Each row was made from one small tree. The marks that hang from a mark follow it in brackets, in alphabetical order. Every link used is in the known rows. Write each row's tree.
Known rows
rizuk{pemik}: [ 0.716  0.675  1.254 -2.681 -1.679  0.771 -1.005 -0.503 -0.940 -0.639
  0.957 -0.620 -0.205 -0.409  3.080 -1.145 -1.751  0.194 -0.980 -0.708
 -1.019  0.954 -2.198  1.089 -0.481]
pemik{dukil{filu gevolo}}: [ 0.970  1.623  0.258 -1.333 -4.511  0.490 -2.790  1.141 -0.256  2.009
  1.608 -0.256 -1.045 -1.041  2.337 -0.517  1.567 -0.745  1.505 -1.627
 -0.123  1.692 -0.882  0.798  2.643]
filu{dukil{dutil{rizuk{pemik{lisem}}}}}: [-1.607  0.358  0.774 -2.398 -3.678  1.057 -1.253 -1.414 -0.814 -1.365
 -0.783  0.436  2.394 -1.190  6.635 -0.534 -2.932  1.314 -0.312 -1.693
 -2.554  0.190 -3.162  1.344 -1.028]
gevolo{lisem{pemik{dukil{dutil filu}}}}: [ 0.933  2.197  0.352 -0.849 -0.040  0.982 -2.126  0.613 -0.449  1.936
 -0.434 -1.462 -0.134 -1.800  2.465  0.944 -2.307 -0.096 -0.250 -6.451
 -0.684  0.644 -1.676  2.066 -0.518]
pemik{lisem{gevolo}}: [-1.536  0.436 -0.808 -2.628 -0.011  0.021 -1.364  1.062 -0.509  2.556
  0.907  1.019  0.533 -0.037  0.521 -0.370  1.263  0.478 -0.767  0.754
 -0.416  0.885 -2.046  1.681  3.775]
dutil{dukil{gevolo}}: [-0.108  1.150  0.949 -1.899 -3.396 -0.148 -1.385 -0.269 -2.340 -2.308
  1.380 -0.391 -1.580 -0.866  0.814 -0.484 -1.106 -0.369  0.701 -1.453
 -0.461  1.723 -2.059  0.690 -3.072]
lisem{pemik}: [ 0.583  0.882  1.563 -1.400  2.496 -0.088 -1.722 -0.474 -0.258  0.567
  0.746 -1.090 -0.636 -0.476 -1.428 -0.497 -1.056  0.004 -1.483  0.194
 -0.866  0.923 -1.980  1.525  0.251]
lisem{gevolo{dukil{filu}} pemik}: [-0.023  1.001 -0.433 -2.048 -1.061 -0.312  0.631 -0.250 -0.850  3.382
  1.462 -0.750  0.452 -0.845  0.080  0.307  0.146 -0.876 -0.146 -1.046
 -0.505  1.287  0.021  1.537  0.262]
rizuk{dutil{dukil{filu gevolo}}}: [-0.185  1.395  0.463 -1.610 -2.504 -1.444 -1.470 -0.460 -2.575 -3.642
  0.543 -0.673  0.015 -1.343  2.614 -0.213  0.694 -0.668  0.375 -1.853
 -0.847  1.520 -0.901 -0.034 -4.452]
filu{dukil{gevolo pemik}}: [ 0.658  0.666  1.018 -1.926 -1.703 -0.141 -0.177 -0.880 -2.173  5.283
  0.770 -0.864 -2.175  0.227  3.448 -0.805 -0.978  0.179  1.282  0.373
 -1.011  1.761 -2.688  1.047 -0.557]
pemik{dukil{dutil}}: [ 0.270  1.231  0.270 -1.865 -1.870  1.363 -2.773  0.752 -0.254  0.416
  0.078 -0.144 -0.534 -0.938  2.423 -0.674 -1.816  0.369 -0.110 -2.259
 -0.428  1.037 -3.380  1.597  1.486]
dutil{dukil{filu pemik{lisem{gevolo}}}}: [-1.475  1.007 -1.744 -2.634  1.387 -0.469  0.452  0.458 -3.242  0.907
  1.258  0.636  1.671 -0.015  2.876 -0.402  3.095 -0.265  0.624 -0.839
 -0.610  1.096 -0.981  1.229 -1.558]
pemik{lisem{gevolo{dukil}}}: [-1.658  0.411 -0.992 -2.619 -0.584  0.046  0.469  0.867 -0.777  1.423
  1.183  1.199  1.122 -0.098  1.752 -0.044  1.132  0.301 -0.511  0.192
 -0.300  1.147 -1.542  1.890  2.395]
gevolo{dukil{dutil{rizuk}} lisem}: [-0.457  1.894  0.713 -1.737 -0.334  0.636  1.152 -0.936 -0.284 -3.271
 -0.967 -0.806  0.063 -1.392  5.232  0.395 -4.075  0.492  0.366 -5.845
 -1.527  0.376 -1.643  1.213 -3.017]
dukil{filu pemik{lisem{gevolo}}}: [-0.884  0.854 -1.357 -2.370  2.675 -0.121  0.006  0.891 -1.659  4.496
  0.784  0.513  1.190  0.426  2.655 -0.506  3.397 -0.041  0.475  0.230
 -0.551  0.837 -1.066  1.398  2.791]
filu{dukil}: [ 1.042  0.482  0.441 -2.076 -1.201  0.233 -1.015 -1.143 -1.132  2.550
  1.058 -0.455  0.238 -0.618  1.908 -1.076 -0.101  0.129  0.392  0.034
 -0.719  1.811 -1.873  1.697 -0.593]
lisem{gevolo{dukil} pemik}: [-0.438  0.624 -0.027 -2.382 -1.073 -0.470  0.571 -0.364 -0.607  2.950
  1.334 -0.572 -0.820 -0.359 -0.553  0.222 -1.859 -0.193 -1.226 -0.546
 -0.634  1.200 -1.592  1.671  0.850]
dutil{dukil}: [ 0.157  1.040  0.368 -2.139 -0.128 -0.042 -0.884 -0.527 -2.116 -3.522
  1.381 -0.275  0.170 -0.756  0.854 -1.043 -0.340 -0.256 -0.135 -1.495
 -0.400  1.575 -1.773  1.103 -3.958]
gevolo{dukil{filu pemik} lisem}: [ 1.501  2.016  0.012 -1.611  3.687  0.127  2.722 -0.260 -2.054  0.664
  0.604 -1.253  0.468 -0.284  5.385 -0.037  0.413 -0.547  1.274 -4.665
 -0.483  1.285 -0.068  1.504 -2.949]
dukil{dutil gevolo pemik}: [-0.433  1.158  1.487 -1.769  0.163  0.744 -0.939  0.171 -2.013  3.180
 -0.757 -1.031 -2.654  0.023  2.814 -0.437 -3.094  0.426  0.976 -0.745
 -0.879  0.944 -3.943  0.777 -0.096]
pemik{dukil{dutil filu} lisem{gevolo}}: [-1.579  1.150 -1.825 -2.271 -2.901  1.177 -2.714  1.905 -0.511  3.555
  0.231  1.107  1.534 -1.054  3.046  0.185  1.415  0.202  0.523 -2.002
 -0.269  0.810 -2.124  1.880  4.466]
gevolo{lisem}: [ 1.055  1.495  0.666 -1.815  1.457  0.301 -0.509 -0.113 -0.661  0.195
  0.274 -0.932 -0.940 -0.706  1.827 -0.057 -1.194  0.189 -0.274 -3.789
 -0.460  1.099 -1.362  1.717 -0.774]
gevolo{dukil lisem}: [ 0.978  1.464  0.514 -1.777  0.781  0.259  1.377 -0.221 -0.919 -0.932
  0.612 -0.707 -0.321 -0.791  3.228  0.150 -1.473  0.007  0.157 -4.464
 -0.339  1.284 -0.862  1.890 -2.060]
dutil{dukil rizuk}: [-0.469  1.441  0.544 -2.101 -0.862 -0.601 -0.801 -1.391 -1.014 -6.181
  1.174 -0.319  0.332 -0.986  1.630 -1.097 -0.529 -0.110 -0.290 -1.946
 -1.475  0.917 -1.147  0.238 -3.996]

Write each row's tree
[-0.262  1.552  0.485 -1.587 -0.187  0.715 -1.565 -0.932 -0.050 -1.799
 -0.629 -0.830  1.319 -1.526  3.291 -0.845 -0.592 -0.215  1.073 -2.302
 -1.459  0.463 -1.075  0.309 -0.418]
dukil{dutil{rizuk} filu}
[-2.138  0.949  1.251 -2.337 -5.054 -0.236 -1.247 -0.513 -1.669 -6.331
  1.083  0.608  0.439 -1.002  4.550 -0.342 -1.574  0.535 -0.384 -1.557
 -2.160  0.423 -1.961  0.217 -2.433]
dutil{dukil{gevolo} rizuk{pemik{lisem}}}
[-0.002  1.924 -0.091 -1.530 -2.640  0.896 -2.585 -0.021  0.615 -1.576
  0.040 -0.286  0.943 -1.616  4.197 -0.728 -0.084 -0.184  0.719 -3.441
 -1.353  0.515 -1.444  0.514  1.267]
pemik{dukil{dutil{rizuk} filu}}
[-1.509  0.210 -0.392 -3.363 -2.888  0.465 -0.937  0.621 -1.066  2.198
  0.962  0.986  0.633 -0.048  2.883 -0.368 -0.422  0.719 -1.339 -0.031
 -0.993  0.560 -2.258  1.553  2.581]
rizuk{pemik{lisem{gevolo}}}
[-2.411  0.410 -0.975 -2.561 -1.197  0.961  0.140  0.904 -1.144  1.769
 -0.171  1.133  1.116 -0.587  2.602  0.227 -1.415  0.656 -0.021 -0.861
 -0.470  0.854 -2.869  2.125  1.575]
pemik{lisem{gevolo{dukil{dutil}}}}
[ 0.249  1.254  0.864 -1.837 -1.981  0.644  0.293 -0.745 -2.829  5.989
 -1.193 -1.502 -2.579 -0.489  5.554  0.594 -4.655  0.784  1.829 -4.418
 -1.257  1.238 -3.530  1.649 -2.717]
filu{dukil{dutil gevolo{lisem} pemik}}
[ 0.885  1.928  0.689 -1.551 -4.173  0.343 -2.030  1.219 -0.269  1.839
  0.826 -0.553 -2.970 -0.872  2.760  0.466 -1.678  0.176  0.450 -4.666
 -0.290  1.280 -1.876  1.373  1.807]
pemik{dukil{gevolo{lisem}}}
[-1.516  1.345 -1.051 -2.534 -3.832  0.435  0.803 -0.718 -0.420  0.644
 -0.040 -0.292  1.077 -1.434  4.040 -0.206 -1.360 -0.391  1.270 -2.915
 -1.332  0.729 -0.460  0.588 -0.185]
lisem{gevolo{dukil{dutil{rizuk} filu}}}
[-0.682  0.933 -0.452 -2.013 -1.496  0.484  0.302 -0.255 -1.282  3.563
  0.089 -0.914  0.573 -1.331  0.980  0.595 -2.202 -0.545  0.155 -2.102
 -0.668  1.056 -1.316  1.711 -0.392]
lisem{gevolo{dukil{dutil filu}} pemik}
[ 0.315  1.619  0.299 -1.339 -5.103  1.304 -3.178  1.166 -0.695  2.457
  0.210 -0.432 -0.940 -1.522  3.113 -0.157 -0.773 -0.393  1.846 -2.531
 -0.302  1.337 -2.199  0.954  1.983]
pemik{dukil{dutil filu gevolo}}
[ 0.283  1.847  0.785 -1.222 -2.269  1.196 -1.245  0.348 -1.627  2.238
 -0.910 -1.483 -1.259 -1.683  3.672  0.804 -2.607 -0.194  2.158 -5.113
 -0.445  1.119 -1.490  1.187 -0.986]
dukil{dutil filu gevolo{lisem}}
[-2.081  0.176 -0.578 -3.391 -2.693 -0.890  0.761  0.263 -1.210 -0.834
  0.292  1.019  1.679 -0.153  5.414  0.322 -0.873  0.879 -2.370 -0.787
 -1.455  0.404 -2.161  1.264  0.389]
rizuk{dutil pemik{lisem{gevolo{dukil}}}}
[-0.618  0.919  1.446 -2.704 -5.310 -1.082 -1.134 -0.957 -2.888 -4.616
  0.506 -0.703 -1.121 -0.918  4.260 -0.220 -3.027  0.261 -1.476 -2.055
 -1.562  1.079 -2.720 -0.008 -5.370]
rizuk{dutil{dukil{gevolo}} pemik}
[ 0.781  1.499 -0.105 -1.929  2.596 -0.138  0.467 -0.714 -3.234 -1.795
  1.331 -0.813  0.765 -0.291  2.855 -1.185  1.696 -0.811  1.003 -1.589
 -0.539  1.473 -0.744  0.767 -4.695]
dutil{dukil{filu pemik}}
[ 0.066  1.525  1.309 -1.577 -2.205  0.998 -1.341  0.318 -1.285  1.738
 -1.059 -1.245 -2.634 -1.263  2.741  0.805 -4.441  0.496  0.922 -4.715
 -0.622  0.944 -2.960  1.368 -1.115]
dukil{dutil gevolo{lisem}}
[-0.121  1.923  0.689 -0.968 -1.282  0.382 -2.868 -0.291  0.866 -1.087
 -0.148 -0.968  0.660 -1.742  2.172 -0.124 -1.337 -0.140 -0.342 -3.244
 -1.722  0.190 -1.427  0.787  0.875]
lisem{pemik{dukil{dutil{rizuk} filu}}}
[-0.400  0.871 -0.731 -2.973  0.198 -0.290  2.252 -0.073 -1.702  3.975
  1.068 -0.279 -1.150  0.688  2.854 -0.537 -0.557 -0.092 -0.098 -0.638
 -0.504  1.311 -1.679  1.269  0.194]
lisem{gevolo{dukil{pemik}}}
[-1.758  0.156 -1.232 -2.819 -0.179  0.515 -0.043 -0.105 -2.465  6.922
 -0.650  0.550  0.553  0.260  4.268 -0.090 -1.162  1.092  0.530  0.017
 -1.156  0.869 -3.838  2.038  1.212]
filu{dukil{dutil pemik{lisem{gevolo}}}}
[ 0.602  2.246  0.290 -1.643 -0.202 -0.346  0.922 -0.190 -3.691 -0.173
  0.809 -1.418 -1.441 -0.669  4.367  0.341 -0.516 -0.654  2.034 -5.385
 -0.591  1.488 -0.662  0.782 -5.544]
dutil{dukil{filu gevolo{lisem} pemik}}
[-0.649  1.846  1.085 -1.446 -0.678  0.258 -0.716 -0.580 -1.175  1.037
 -0.883 -1.167 -1.008 -0.706  4.759 -0.576 -1.461 -0.146  1.951 -1.993
 -1.799  0.531 -1.817 -0.236 -0.533]
dukil{dutil{rizuk} filu gevolo pemik}
[ 1.328  1.644  0.463 -1.048  0.079  0.144 -2.661  0.566  0.130  0.936
  1.495 -0.726  0.332 -1.108  0.226 -0.390  1.342 -0.689 -0.641 -1.608
 -0.497  1.152 -0.797  1.553  1.739]
lisem{pemik{dukil{filu}}}
[-1.728  0.920  0.722 -2.564 -1.948 -0.113 -0.768 -0.849 -1.409 -7.755
  1.153  0.721  2.229 -0.897  4.662 -0.833 -0.743  0.619 -1.311 -1.837
 -2.138  0.260 -1.744  0.608 -3.235]
dutil{dukil rizuk{pemik{lisem}}}
[-0.110  0.397  0.093 -1.855  3.168 -0.020 -0.159 -0.350 -1.812  3.075
  0.563  0.528  1.241  0.463  3.835 -0.928  1.542  0.761  0.363  1.062
 -1.097  1.214 -2.735  1.975  0.331]
filu{dukil{pemik{lisem}}}
[-0.476  1.233  0.921 -2.877 -3.817 -0.153 -0.399 -1.805 -1.535 -6.745
  1.176 -0.423  0.620 -1.100  4.224 -1.161 -2.316  0.065 -1.111 -2.748
 -2.081  0.598 -1.355  0.147 -5.216]
dutil{dukil rizuk{pemik}}
[-0.787  1.250  0.846 -1.825 -0.821  0.681  0.288 -1.009  0.052 -3.458
 -0.416 -0.396  0.561 -1.138  3.681 -0.609 -2.887  0.278  0.207 -2.257
 -1.505  0.638 -2.041  0.719 -1.491]
gevolo{dukil{dutil{rizuk}}}
[-0.201  1.727  0.802 -1.848 -2.150 -1.581 -0.675 -0.422 -2.560 -3.952
 -0.238 -1.025 -1.936 -1.142  3.271  0.891 -2.442  0.251 -0.594 -5.188
 -1.042  1.175 -2.028  0.537 -5.655]
rizuk{dutil{dukil{gevolo{lisem}}}}
[-0.181  1.019 -0.183 -2.036 -1.486 -0.272 -2.549  0.955 -0.415 -2.693
  0.537  0.753  2.875 -0.913  6.146 -0.352  2.292  0.474 -1.861 -1.738
 -1.317  0.428 -1.643  1.079  1.387]
rizuk{dutil pemik{dukil{filu} lisem}}
[-1.793  0.877 -1.271 -2.405  2.187  0.751 -0.322  0.877 -2.133  4.857
 -0.613  0.342  1.319 -0.055  3.439 -0.077  0.975  0.329  0.935 -0.510
 -0.746  0.527 -2.292  1.518  1.958]
dukil{dutil filu pemik{lisem{gevolo}}}
[ 0.842  1.437  0.958 -1.517  0.625  0.054 -0.487  0.202 -1.875  3.173
  0.857 -1.154 -1.338 -0.064  2.862 -0.790  1.196 -0.627  1.761 -0.047
 -0.609  1.389 -1.129  0.378  0.439]
dukil{filu gevolo pemik}
[-0.451  2.306  0.936 -1.921 -0.968 -1.089  0.890 -0.974 -2.390 -3.418
  0.180 -1.220 -2.528 -0.487  4.625  0.128 -2.507  0.171  0.741 -5.354
 -1.808  0.706 -1.449  0.013 -4.889]
dutil{dukil{gevolo{lisem} pemik} rizuk}
[-0.312  1.024  0.538 -2.092  0.053  0.263  0.027 -2.000 -1.275  1.870
 -0.972 -0.860  0.028 -0.370  5.206 -1.109 -2.640  0.699  0.687 -1.688
 -2.229  0.625 -3.159  0.817 -1.976]
filu{dukil{dutil{rizuk} pemik}}
[-0.013  1.318  0.944 -2.059 -0.565 -0.462 -0.097 -0.327 -3.199 -0.891
  1.117 -0.744 -2.143  0.080  2.186 -0.628 -1.076 -0.220  0.696 -1.030
 -0.727  1.494 -2.507  0.450 -3.699]
dutil{dukil{gevolo pemik}}
[-0.098  1.261  0.916 -1.361 -2.559  1.222 -2.157  0.275 -1.410  2.152
 -0.290 -0.907 -0.663 -1.398  2.267 -0.316 -1.282 -0.436  2.048 -1.570
 -0.448  1.359 -2.038  0.816  0.182]
dukil{dutil filu gevolo}
[ 0.653  1.804  0.733 -0.882  1.821  0.901  0.786 -0.429 -1.347  0.139
 -0.686 -1.691  0.781 -1.857  2.916  1.153 -3.108 -0.334  0.368 -5.893
 -0.784  0.850 -0.954  2.243 -3.448]
gevolo{dukil{dutil filu} lisem{pemik}}
[-0.808  1.072 -0.133 -1.351  4.557  1.152  1.147  0.519 -2.087 -0.010
 -0.447  0.224  2.763 -0.330  5.404 -0.380  0.982  0.061  1.352 -1.169
 -0.662  0.730 -2.040  1.806 -1.101]
gevolo{dukil{dutil filu pemik{lisem}}}
[ 0.267  1.186  0.245 -1.553  0.029  1.413  0.188 -0.234 -1.369 -0.341
  0.089 -0.543  1.659 -1.455  3.460 -0.476 -0.748 -0.538  1.536 -2.078
 -0.308  1.345 -1.231  1.535 -1.751]
gevolo{dukil{dutil filu}}
[-0.135  1.286  0.882 -2.407 -5.319 -0.949 -1.047 -0.896 -3.061 -4.262
  0.699 -0.874  0.252 -1.393  4.928 -0.209 -1.139 -0.378 -0.315 -2.690
 -1.403  1.225 -1.411 -0.105 -5.329]
rizuk{dutil{dukil{filu gevolo}} pemik}
[ 0.087  1.910  0.007 -2.011  1.951 -0.786  0.569 -1.484 -2.140 -4.190
  1.054 -0.730  1.122 -0.548  3.999 -1.220  1.518 -0.666  1.041 -2.434
 -1.587  0.899 -0.180 -0.077 -4.766]
dutil{dukil{filu pemik} rizuk}
[-0.516  1.831  1.392 -1.156  0.931  0.133  0.776 -1.210  0.049 -2.801
 -1.111 -1.507 -0.285 -1.513  3.198  1.084 -5.353  0.496 -0.869 -5.827
 -1.972  0.079 -1.851  1.393 -3.150]
gevolo{dukil{dutil{rizuk}} lisem{pemik}}
[-0.055  1.219  0.402 -2.313  3.356 -1.718  0.194 -1.000 -2.982 -3.912
  0.076 -0.684 -0.116  0.144  3.294 -0.774 -0.262  0.277 -1.510 -1.449
 -1.245  0.989 -2.625  0.380 -5.482]
rizuk{dutil{dukil{pemik}}}
[ 0.965  1.157  0.855 -1.709 -4.197  0.126 -0.669 -0.597 -1.567  4.119
  0.501 -1.056 -2.029 -0.967  3.194  0.400 -2.321  0.261  1.284 -3.636
 -0.779  1.785 -1.733  1.647 -1.209]
filu{dukil{gevolo{lisem}}}
[-0.418  1.816  0.661 -1.585 -4.055 -0.580 -1.189 -0.843 -1.514 -4.374
  1.334 -0.552 -0.068 -1.618  2.427 -0.598  0.533 -0.876  1.741 -2.268
 -1.351  1.275  0.017 -0.359 -3.293]
dutil{dukil{filu gevolo} rizuk}
[-1.288  0.755 -1.414 -2.574 -2.563  0.158 -2.428  1.857  0.169  2.863
  1.422  1.510  0.212 -0.088  1.344 -0.281  1.996  0.571 -1.014 -0.484
 -0.278  0.910 -2.213  1.866  5.649]
pemik{dukil lisem{gevolo}}
[-0.712  1.062  0.552 -1.329 -2.744  0.429 -3.343  1.996  0.095  0.431
  1.213  1.019 -0.771 -0.427  2.010 -0.265  1.302  0.461  0.078 -0.053
 -0.369  1.157 -2.602  1.454  4.795]
pemik{dukil{gevolo} lisem}
